Each row was made from one walk, in order. Every step used is in the known rows, and no mark comes twice. Write each row's walk.
Known rows:
h n: [ -4  10 -12   6   7 -12  18   6 -13  11  10  -2   4   0  -9  -9  -2 -17
   4  10 -15  -8  -3   2   7 -11  -6   1 -20  -9  -2]
v h n t: [ -5  15 -10  19   4 -10  21   6 -16  13  11  -4   5   6 -10  -8  -1  -9
   0  13  -8  -4  -2   4   0  -7  -2   4 -17   2  -6]
j c w x t: [  1   4   0   1   7  -1  10   6 -12  -4  12   6   1   7   5  -4  -6 -17
  -1  18 -30  11 -11   4   5  -8 -10  -1  -6  -1 -10]
j c: [ -6   8  -3  -3   4   0  14   5  -4  -5  15  -8   4   4   6  -3  -6 -21
   2  11 -19   3  -7   2  -1  -7 -13   0 -10  -5  -3]
c t n q v h: [-10  18  -9  -8   0   1  27   5 -15  -6   7   8  13   0  -9  -5   4  -3
   3  11 -16 -10  -8  -3  -1  -7   9   3 -23  -1  11]
q v h n t: [  2  21 -13  13  -2   0  12  12 -18  10  12  -6   7   5  -9  -8   1  -2
   0   8 -13 -16  -6   1   0 -12   6   2 -13  -4 -25]
c j: [  3   5  -9  -5   4   0   1   6 -13   3   9   8   6   1  -2  -8  -4 -17
   3   6   3  13  -5 -10 -11  -3   8  -1  -2 -11 -20]
x t: [  5   4  -8   1  10   7   7   1  -9   9  13   8   8   8  -4  -7   2 -11
   1  11  -7  10  -9   2   1  -7   2  -1  -7   2   1]
k w: [ -8   4  -7  -2   4  -8   1  -1 -13  -2  10   0   7  -1  -7  -5  -5 -12
   1  14   6 -14 -13  -6  22  -7  -3   0   8 -10 -18]
x j c t v q: [ -3  12  -2   0   1   9  19  10  -8   5   9   0   9   6  -1  -4   4 -24
  -1  16 -26   2  -1   1   0 -14 -14  -1  -5   5   9]
q v: [  3  16 -11  -2  -1   6   0  13 -12   2  12  -4   8   2  -5  -7   0  -4
   2   6 -15 -15 -10  -4   0 -10   8  -1  -6 -12 -23]
h b: [  2  10  -6  -3  12   1   8  10 -11   2   8  -8   1   2   1  -8  -1 -14
  -1   5  -7  -9  -7  -5   4   1   4   1 -14  -7  -3]
x t v h: [  2  12  -7  16  11   4   7   1 -15  13  10   5   8   8  -7  -6   8  -5
   0  13  -7  13  -9   1   7  -6   8  -1  -9  -3   8]
n t x: [  1   5  -8  -1  10  -4   3   4 -10   2  12   6   8  -3  -9 -11  -5 -13
   3  15 -28  -7  -5  -2  -4  -2  -2  -3  -3  -3 -16]
q v h: [  3  20 -11   9  -4   4   3  12 -14   5  12  -7   8   7  -6  -6   2   0
   0   5 -10 -11  -8  -3   0 -10  10   3  -9  -7 -24]
c t x: [  0   5 -11 -15   6  -5  12   3  -9  -3  10  14   9  -2 -10 -10   0 -12
   5   9 -35  -6  -6  -6   6  -9  -2   0 -12  -5  -1]
c w x: [  4   3  -3   2   7  -6  -1  10 -18  -1   5  13   3   2  -7  -7  -4  -8
   0  19 -27   2 -12  -3  10  -4   4  -1  -1  -9 -17]
j c w k: [ -1   6  -4  -2  12  -2   6   6 -12  -7  13  10   1   6   6  -2  -9 -18
   1  15 -29   0 -12   0   7  -2  -8   0 -11  -9 -16]
x j c w: [  4   9  -1   0   6   3   7  11  -8  -1  10   2   5   8   1  -2   1 -25
  -1  17 -21   4  -5   3   3 -13 -11  -1  -2   3  -6]
k w x j: [ -8   5  -3   7  -1  -3  -1   2 -16   6   6  -3   7   2 -12  -4  -4 -16
   0  19  -2 -14  -8  -5  24 -16  -8  -3  18   4 -18]
j c w: [  0   5  -2  -5   8  -4  10   7  -9 -11  14   4   2   5   8  -4  -6 -18
   0  15 -25   6 -11   2   4  -4  -9   0 -10 -10 -11]
n q v h: [ -3  18  -9  -6  -3   6  13   4 -11   2  11  10  10   0  -7  -2   4   3
   0   6  -9 -11  -8  -3   5  -7  16   6 -21 -11 -11]
x t n q: [ -1  10  -6   6   8   6  14  -1 -13   4  10   8  10   6  -3  -2   4  -8
   2  13  -3  11  -9   2   2  -5  10   0 -20   2  10]
w x: [ -5   6  -2   7  -1   1   3   8 -12   8   7  -6   6   1 -11  -7  -4 -12
   3  15 -22  -3  -5  -2   2 -10  -4  -2   2   2  -5]
q v h b: [  5  21 -10   9   0   5   5  14 -16   5  11 -10   5   8  -3  -6   3   0
  -2   3  -7 -13  -8  -4   2  -7  12   3 -13  -6 -24]
n t c w: [  0   2  -5  -9  11   1  10   9 -12   4  12  -3   4  -3  -7 -10  -7 -17
  -2  22  -4 -12 -13   2 -12  -1  -4  -2   0  -4 -15]
j c t n q v: [-10  15  -5 -10   0   3  27   4  -9 -12  12  -1   8   2   3  -3  -2 -16
   2  11 -25  -4  -8   1  -3 -10  -7   1 -20  -1   6]
h n t c w k: [ -3   7 -11   2  13  -8  18   7 -19  15  11   1   1  -1 -12 -10  -8 -20
   1  18 -13 -18  -8   4   0  -8  -8  -1 -16  -4 -13]
k w x t n: [ -8   4  -3  12   1  -3   2  -3 -19   5   7  -1   7   4  -9  -4  -4 -11
   0  19   1  -7 -12  -4  23 -11  -3  -3  11   4 -14]

Write each row's walk:
[ -8  13  -5   7   8   2  15   8 -17   9   8   2  11  -5  -8 -11   0  -9
   0  20 -21  -5  -8  -1  -7   5   3  -3  -3 -10   1] => n t v q
[  1  15  -7  11   5   7  14   1 -16   6  10   7  11   9  -3  -2   6  -2
   1  10  -2   9  -9   3   2  -7  14   2 -21   4   2] => x t n q v h
[ -1  19  -9  -6   0   7  14   5 -12   3  10   7   7   1  -5  -3   4   3
  -2   4  -8 -13  -8  -3   7  -5  17   6 -23  -9 -10] => n q v h b
[ -9  17 -10  -4   6  -5  27   3 -16   4   6  11   9  -2 -15  -9   8  -6
   2  13 -22  -8  -7  -3   8  -9   3   2 -20  -8  19] => c t v h n q
[ -1   3  -7  -9   7   5  10   7 -11   8  13  -6   4  -3  -6 -10  -8 -21
  -1  16   6  -7  -9  -1 -21  -3  -3  -3   2  -1 -17] => n t c j
[-10   5  -2   2  -2  -2   7   1 -16   3   7  -1   7   3  -9  -4  -5 -19
  -1  20  -9 -14  -8  -4  23 -18 -14  -3  16   8 -13] => k w x j c t
[  2   0  -3   7   0  10   4   5 -13  18   9  -4   4   5  -9  -7  -4 -17
   0  15  -5   8  -7  -1  -3 -14  -3  -3   4   9  -8] => w x t c j
[  2  21 -13  13  -3  -1  10  12 -17   9  12  -7   7   6  -8  -7   2  -2
   1   5 -12 -13  -6  -1   4 -13   7   3 -16  -7 -23] => q v h n
[  0  10  -2   1   3   6   9  10  -4   3  11  -6   6   8   0  -2   0 -27
   1  14 -17   2  -1   3  -1 -15 -15  -1  -1   6   0] => x j c
[ -2   7  -3  15   4   6   3   5 -16  15   6   0   6   4 -13  -7   2 -10
   2  17 -22   6  -7  -1   7 -11   0  -4   2   4   4] => w x t v
[ -7  20  -9  23   7 -10  11   6 -18  11   6  -7   5   1 -12  -6   6  -7
   3  13 -13  -1  -5  -2  12  -6   5   2 -15 -16   7] => t v h n
[  6   4  -1   3   7  -3  -2  12 -18   2   4  12   4   5  -8  -6  -1 -12
  -1  21 -27   3  -9  -2  10  -8   1  -1   3  -3 -15] => c w x j
[ -4  -1  -5   4   0   0   0  -3 -18  11   9  -1   5   3  -9  -5  -7 -16
  -2  17  12  -5 -12  -6  19 -15  -4  -3  16   3 -22] => k w x t c j
[ -8  21  -8  19   6  -8  14   4 -18  10   5  -2   6   0 -12  -5   8  -5
   2  12 -12  -2  -5  -2  14  -5   8   3 -20 -17   9] => t v h n q
[  3   6  -7   0   9   0   2   6 -10   5  11   6   8   0 -11 -10  -3 -17
   2  17 -28  -7  -3  -1  -4  -6  -3  -3   0   4 -15] => n t x j
[ -7  14 -10  12   8  -9  24   7 -20  16   8   1   7  -4 -12 -12   0 -14
   2  17 -21 -10  -3   3   1  -5  -4  -2 -17  -9   0] => h n t v q
[ -4   8   1  10  -3   6   6  10 -10  10   7  -9   5   6  -8  -4  -3 -22
   1  18 -26   1  -1   1   1 -18 -14  -3   6  13  -3] => w x j c
[  9   6  -8   5   6  -2  -7   5  -7   4  10   4   7   4  -8  -5   1 -18
   5   9 -31   1   0  -5  11 -13  -2  -1  -5  -4 -15] => t x j
[ -2  15  -3   3   3   6  17   9  -8   3   9  -3   7   8  -3  -3   5 -23
   0  16 -21   1  -1   2   1 -17 -13  -1  -4   8   9] => x j c t v h
[  1   6   0   4   8  -1   9   6 -15  -3  10   5   1   6   4  -4  -3 -17
  -1  19 -31  11 -11   3   9  -7  -8  -2  -5  -5  -6] => j c w x t v
[ -3  12  -3  -1   2   5  17   9  -7  -2   9  -4   8   8  -1  -2   2 -26
   2  16 -20  -1  -2   2  -2 -17 -14  -2  -6  10   9] => x j c t n
[  2   6 -10 -12   5  -1  11   5  -8   0   9  14   9   1 -12  -9   3 -16
   4  11 -35  -6  -3  -6   6 -14  -5  -1  -8   2   1] => c t x j
[ -7  15  -5  13   5   0  10   8 -16  10   6  -1  11  -3  -4  -6   5  -6
   1  13 -20   3  -7  -6   7   4   7   0 -10 -23   6] => t v q
[ -4  16 -13  -3   2  -6  21   4 -15  10  10   7   6  -3 -11  -6   1  -9
   2   7 -17 -15  -5   1  10 -13   4   3 -28 -13  -6] => h n q v
[ 10   5  -5   3   7  -4  -5   6  -8  -1  11   6   4   6  -2  -3  -1 -21
   3  11 -38   6  -2  -3  13 -13  -6  -1  -7  -4 -19] => t x j c w
[ -9  16  -9 -13   1   1  25   5 -14  -8   6  10  13  -2  -9  -6   3  -6
   4  12 -18 -12  -9  -4  -1  -7   7   1 -22  -3  10] => c t n q v
[  3   9  -3   1   9   5   4  11 -10   2  10   6   4  10   1  -1  -2 -24
   0  17 -24   0  -5   1   5 -13 -11  -2  -3   4 -10] => x j c w k
[ -2  10  -3  -6   3   7  16   9  -5   1  11  -1   7   7  -2  -4   2 -27
   1  15 -22  -1  -2   2  -2 -17 -16  -1  -3  10   6] => x j c t
[ -6  15 -10  14   2  -9  23   2 -14  12  10   1   6   4  -9  -4   2  -5
   1   9  -6  -2  -2   3   8  -8   3   8 -26  -4   0] => v h n q
[  2   0  -8  -9   3   6   5   7  -8   9  12 -13   1   0  -1  -6  -7 -24
   0   8  19   2  -9  -6 -13  -8  -1  -1  -3 -11 -19] => t c j
[ -7  14 -11   9  11 -11  20   6 -18  13   8  -1   5  -4 -14 -12  -1 -16
   3  17 -20 -13  -4   3   2  -8  -5  -3 -15  -9   1] => h n t v
[ -3   6  -6 -11   4  -2  19   2  -5  -8  15   3   5   2   2  -6  -5 -21
   3  10 -36   0  -6   0   3 -10 -15   0 -13  -2   0] => j c t x
[ -2   8  -1  10  -2   6   1  11 -11  13   5  -5   7   4 -13  -5  -1 -18
   2  18 -21  -2  -1  -1   2 -17  -7  -3   7  11  -3] => w x j
[  0   2  -2  -4   8   4   8  11 -14   8  10  -4   3  -1 -10  -9  -6 -20
  -3  24  -8 -12 -10   3 -11  -6  -7  -3   5   4 -15] => n t c w x j
[  7   6  -6   4   5  -2  -3   5  -5   1  12   1   5   5  -3  -3  -1 -22
   4   9 -35   4   0  -3  11 -15  -8  -1  -7  -1 -14] => t x j c
[  8  -1  -8  -2  14   9   4   3 -13  13  14   8   2   8  -3  -5  -2 -15
  -2  14   0   3 -14   2   3  -7   1  -1  -8  -1 -10] => x t c w k
[ -3   7  -2  17   1   4   7   5 -16  11   6  -3   7   6  -9  -5  -1 -10
   3  17 -17   8  -6   1   2 -11   0  -3  -3  11   2] => w x t n
[  4  -1  -2  -3   5   3   1  11 -12   8   9 -10   0   2  -6  -4  -5 -21
  -2  19  -2  -6 -12   0   1 -11  -5   0   0  -6 -15] => t c w x j
[ -1   9 -12   6  10 -13  16   4 -15  11  11   4   4  -3 -13 -12  -4 -17
   4  13 -27 -11  -2   3   4 -10  -7  -1 -17  -5 -11] => h n t x
[ -9  12  -8  -7   5  -3  23   6 -13  -7   7   3  12   0  -8  -7   1 -12
   5  14 -17  -6  -8  -3  -4  -6   1   0 -16  -1  14] => c t n
